Known rows, with every way that one mark hangs from another
(pilo bedaz dadi): [ 0.215 -0.803  0.230 -4.835  1.501  0.562  0.737 -2.388  0.297  3.845
  2.053  0.302  6.462  0.182 -2.178  1.362 -0.613 -0.539  1.288 -1.541]
(dadi risap): [-1.496 -0.986 -0.491 -2.070 -0.870 -2.761 -1.266 -3.260 -0.550 -0.157
  1.256 -2.871  2.434 -3.019 -2.466 -1.566  5.395 -1.292 -0.053 -0.285]
(bedaz mabiz (pilo (dadi risap) kudorev)): [ 0.631 -3.881 -2.466 -3.246  0.569 -3.111  2.390 -3.267 -0.625  1.628
  1.521 -0.601  4.840  0.205 -1.262  0.650  0.890 -0.991 -2.474 -1.679]
(risap kudorev): [-1.751 -3.136 -0.204 -2.002 -0.373 -2.450 -1.983 -5.030 -0.954  1.103
  1.642 -2.513  1.555 -1.058 -3.203 -0.568  2.636 -2.874 -0.917 -1.942]
(mabiz (bedaz pilo)): [-2.536 -1.896  1.405 -1.176 -2.951 -3.074  0.663 -3.473  0.115  3.046
  3.290 -1.383  4.149 -0.652 -1.166 -2.555  4.013 -0.886 -2.044  0.600]
(risap (kudorev bedaz mabiz) pilo): [-3.241 -2.386  3.558 -2.881  1.573 -0.521 -0.346 -7.722 -1.199  1.626
  3.015 -1.265  1.690 -4.514 -1.458 -2.211 -1.709 -4.948 -1.288 -3.285]
(mabiz (bedaz (pilo dadi (kudorev risap)))): [ 0.956 -4.548  0.436 -2.816 -2.173 -1.383  4.051 -3.942  0.005  3.073
  1.497 -1.721  6.869  0.979 -2.401  0.211  2.864 -3.184  0.245  0.030]
(mabiz bedaz): [-1.364 -1.364  0.505 -0.245 -1.033 -2.115 -0.635 -3.147 -0.237  1.424
  2.841 -1.219  3.894 -2.464 -0.471 -2.718  4.183 -2.589 -0.806 -0.272]
(pilo dadi): [ 1.001 -1.154  0.393 -3.329  1.453  0.145 -1.145 -2.420 -0.164  1.820
  2.109 -1.196  4.481 -0.380 -2.101  0.544  1.177  0.224 -0.004 -1.120]
(dadi (pilo (kudorev risap) mabiz)): [ 3.136 -3.542 -2.863 -1.060 -0.727  0.503  0.412 -5.009 -1.967  0.979
  1.913 -2.099  4.400 -2.449 -3.386 -1.922  3.281 -2.788  2.725 -2.987]
(risap pilo): [-1.325 -1.525  2.523 -2.558 -0.748 -0.638 -0.430 -4.475 -2.149  2.207
  2.289 -3.644  2.268 -1.895 -2.150 -2.948  2.196 -1.863 -0.889 -1.138]
(pilo kudorev): [-0.339 -2.898 -1.757 -2.112  1.554 -1.091 -0.230 -3.146 -1.240  0.784
  1.345 -0.664  4.029 -1.758 -0.446 -1.050  2.618 -3.064  1.030 -1.639]
(kudorev (mabiz (bedaz (pilo dadi))) risap): [ 0.953 -1.568  3.595 -2.912 -1.117  0.446  1.938 -3.468  0.787  2.618
  2.984 -0.758  5.756 -0.523 -2.521 -1.043  1.380  0.431 -0.393  2.089]
(dadi (risap kudorev pilo)): [-3.355 -3.954  0.452 -2.918 -2.624 -3.665 -0.603 -6.742 -2.401  0.786
  0.828 -6.043  1.275 -2.493 -4.626 -2.481  3.930 -4.674 -1.934 -2.215]
(bedaz mabiz (pilo dadi kudorev)): [ 1.503 -3.743 -1.078 -3.052  1.779 -1.556  2.127 -3.055 -0.934  2.815
  2.367  0.611  4.957  1.302 -0.366  0.874 -1.378 -0.378 -2.353 -2.034]
(dadi pilo): [-0.579 -1.475 -0.296 -0.138 -1.646 -1.692 -2.334 -2.780 -1.811  0.632
  3.291 -3.247  2.567 -0.808 -2.529 -1.391  4.446 -1.297 -0.957 -1.879]
(risap (kudorev mabiz) (pilo bedaz dadi)): [-1.273 -2.829  1.779 -6.268  2.012  1.550  0.707 -5.556 -1.319  4.065
  2.390 -1.374  5.623 -1.173 -3.148 -0.512 -4.048 -2.754 -0.448 -2.581]
(risap (kudorev mabiz)): [-1.501 -2.234  0.606 -2.493  1.910 -0.759 -2.681 -4.546 -0.990  0.096
  2.208 -0.826  1.960 -2.757 -1.920 -1.757  0.721 -1.679 -0.465 -1.080]
(dadi pilo risap): [-1.429 -1.743 -1.661 -0.546 -2.833 -3.446 -2.057 -3.089 -1.709 -0.563
  2.493 -4.432  2.508 -1.898 -3.483 -1.644  6.696 -1.869 -1.203 -1.708]
(pilo mabiz): [ 1.122 -0.561 -1.163 -2.771  1.566  0.535 -1.972 -4.112 -0.125  2.096
  2.572  0.087  3.159 -3.592 -1.890 -2.723  0.950  0.993  1.397 -1.514]
(pilo bedaz mabiz): [ 0.200 -0.260 -1.267 -4.150  1.651  0.833  0.031 -4.077  0.304  4.144
  2.532  1.515  5.196 -3.004 -1.977 -1.911 -0.892  0.123  2.531 -2.016]

Rows
[ 0.564 -1.338 -3.602 -1.436 -1.707 -1.526 -2.596 -4.148 -1.136  0.436
  2.959 -2.680  3.353 -3.727 -3.694 -3.003  4.648 -0.219  0.027 -2.613]
(dadi (pilo mabiz) risap)
[-1.296 -3.201 -1.588 -0.210  0.204 -2.058  0.436 -4.465 -1.296  0.677
  2.985 -0.516  4.090 -2.141 -0.255 -0.116  2.434 -5.701  0.198 -4.577]
(dadi (pilo (kudorev bedaz)))
[ 1.712 -1.333 -0.591 -5.227  0.609  0.885 -0.288 -3.844  0.684  4.438
  3.035  0.428  5.124 -0.489 -3.188 -0.338 -1.054  3.690 -0.337 -1.140]
(bedaz (pilo dadi mabiz))
[-0.044 -2.862 -3.715 -6.165  0.897 -0.699  0.217 -5.695  0.582  3.650
  1.314 -0.499  6.212 -2.336 -4.918  0.645 -1.055 -1.633  1.464 -3.675]
(pilo bedaz (dadi (risap kudorev)) mabiz)
[ 0.534 -1.517 -2.499  0.426 -1.880 -0.978 -1.806 -3.919 -0.865  2.117
  4.533 -1.152  4.872 -3.442 -1.617 -4.232  3.402 -1.542 -0.804 -2.546]
(dadi (pilo (mabiz bedaz)))
[ 0.924 -3.305 -6.122 -1.746 -0.524 -1.519 -1.196 -4.268 -1.985  0.170
  2.150 -1.877  4.784 -3.885 -2.514 -2.628  4.074 -2.596  0.911 -3.734]
(dadi (pilo kudorev mabiz) risap)
[-3.134 -2.523  2.163 -4.594  0.883  0.104  0.260 -6.191 -1.994  3.300
  2.282 -1.627  3.653 -2.395 -2.616 -2.410 -2.009 -3.749 -0.288 -2.244]
(risap (kudorev mabiz) (pilo bedaz))
[-2.468 -3.325 -1.607 -5.272 -1.443 -1.438  0.903 -7.772 -1.525  3.970
  1.367 -2.870  4.173 -3.867 -5.024 -2.950  0.016 -3.766  0.528 -3.690]
(dadi (risap kudorev (pilo bedaz mabiz)))
[ 2.645 -1.507  1.885 -6.024  0.238  3.160  3.279 -6.089 -0.694  5.748
  1.665 -1.789  6.395 -1.570 -4.892 -0.925 -2.479 -0.917  2.975 -2.004]
(kudorev (risap (pilo bedaz dadi mabiz)))
[-0.676 -3.504 -4.398 -1.675 -2.410 -2.897 -2.816 -6.173 -1.654  0.299
  2.368 -3.820  2.496 -3.175 -5.253 -2.185  4.154 -2.311 -0.820 -4.032]
(dadi (pilo mabiz) (risap kudorev))
[-0.152 -3.696 -0.666 -1.277  0.696 -2.876  1.744 -3.667 -1.455  1.934
  2.347  0.390  3.061 -0.040  0.211 -1.038  0.560 -1.322 -2.211 -1.506]
(bedaz mabiz (pilo kudorev))
[ 2.979 -3.161 -1.787 -2.675  1.336  1.061  1.207 -5.177 -0.701  1.406
  0.818 -0.338  4.129 -3.344 -2.521 -1.892  1.917 -2.162  3.811 -1.553]
(pilo (kudorev risap) mabiz)
[-1.403 -2.278 -1.291 -5.871  1.839 -0.657 -0.096 -4.189  0.151  1.780
  1.403 -0.447  5.876 -1.975 -3.622  0.866 -0.792 -2.187  0.442 -1.767]
(pilo bedaz (dadi (risap (kudorev mabiz))))
[ 0.668 -2.258 -3.802 -4.473  2.855  0.912  1.489 -4.151 -0.351  3.809
  1.691  2.340  6.858 -3.043 -0.783 -1.646 -1.265 -2.315  3.400 -3.137]
(pilo bedaz kudorev mabiz)
[-1.286 -1.081  0.369 -3.621 -1.013 -1.654  0.518 -2.761  0.872  1.641
  3.146 -0.596  6.150 -2.177 -1.534 -1.896  2.334  0.615 -2.147  1.350]
(kudorev (mabiz (bedaz (pilo (dadi risap)))))
[-1.089 -3.030 -1.801 -3.712  1.124 -0.744  2.317 -7.537 -0.987  2.079
  1.774 -0.701  4.359 -6.574 -1.107 -3.222  0.288 -5.316  1.444 -4.335]
(dadi (risap (pilo (kudorev bedaz) mabiz)))
[ 0.183 -3.673 -2.066 -2.317  0.125  0.173  1.387 -5.952 -1.932  3.297
  2.811 -1.034  5.949 -4.782 -0.044 -5.506  0.618 -4.550  0.454 -2.758]
(risap (pilo kudorev (mabiz bedaz)))
[-0.974 -3.443 -1.692 -3.920 -0.472 -2.714 -1.452 -4.529 -0.314  0.649
  0.804 -3.531  3.363 -0.954 -4.521  1.264  2.930 -2.543 -0.946 -2.130]
(pilo (dadi (risap kudorev)))
[-0.838 -3.425  1.386 -0.860  2.450 -1.723  2.963 -6.233 -1.858  2.060
  2.816  0.019  2.570 -3.565  1.542 -1.800 -1.839 -6.270 -1.538 -4.356]
(risap (pilo (kudorev (bedaz mabiz))))
[ 1.337 -1.901  4.319 -1.831 -0.062 -1.560  4.001 -5.348  1.165  3.379
  2.755  0.104  2.739  0.341 -2.272  2.249 -1.108 -0.798 -1.400 -1.515]
(kudorev (bedaz mabiz (pilo dadi)) risap)
[-0.441 -1.076  1.657 -3.364  0.243  0.027  0.309 -2.426  0.765  2.901
  3.920  0.631  6.237 -0.891 -0.693 -1.576  0.119  1.172 -1.995  1.026]
(kudorev (mabiz (bedaz (pilo dadi))))
[-3.171 -1.381  1.152 -4.225 -1.821 -1.973  1.675 -4.773 -1.653  2.960
  1.384 -3.539  4.330 -2.546 -3.130 -2.367  2.614 -3.180  0.255 -1.320]
(dadi (risap (pilo bedaz)))
[-0.492 -3.068  1.995 -4.916  1.763  1.154 -1.319 -5.594 -1.944  1.908
  2.483 -2.866  3.628 -1.681 -3.084 -1.267 -2.044 -1.893 -1.658 -2.072]
(risap (kudorev mabiz) (pilo dadi))
[ 2.152 -1.397  0.306 -5.040  1.641  2.481 -0.536 -5.159 -1.077  3.997
  2.909 -1.868  4.832 -2.666 -2.838 -2.268 -1.913  0.764  0.006 -2.475]
(risap (pilo dadi mabiz))
[-0.463 -0.700  4.867 -3.937  0.237  1.635  2.623 -5.142 -1.492  2.981
  1.794 -2.121  4.144 -2.712 -2.805 -2.613 -0.329 -2.207  2.277  0.258]
(kudorev mabiz (risap (pilo bedaz)))
[ 1.685 -3.106  0.958 -3.138  2.008  0.334  3.328 -5.103  0.516  1.668
  0.904  0.031  5.325 -1.619 -1.805  2.515  0.687 -5.050  2.808 -2.557]
(pilo dadi (kudorev bedaz risap))
[-0.295 -1.771  4.557 -0.201 -0.994 -2.933  3.486 -5.957  0.694  2.577
  2.653 -0.150  0.914 -0.954 -1.815  0.376  0.828 -1.585 -1.178 -0.899]
(kudorev (bedaz mabiz pilo) risap)
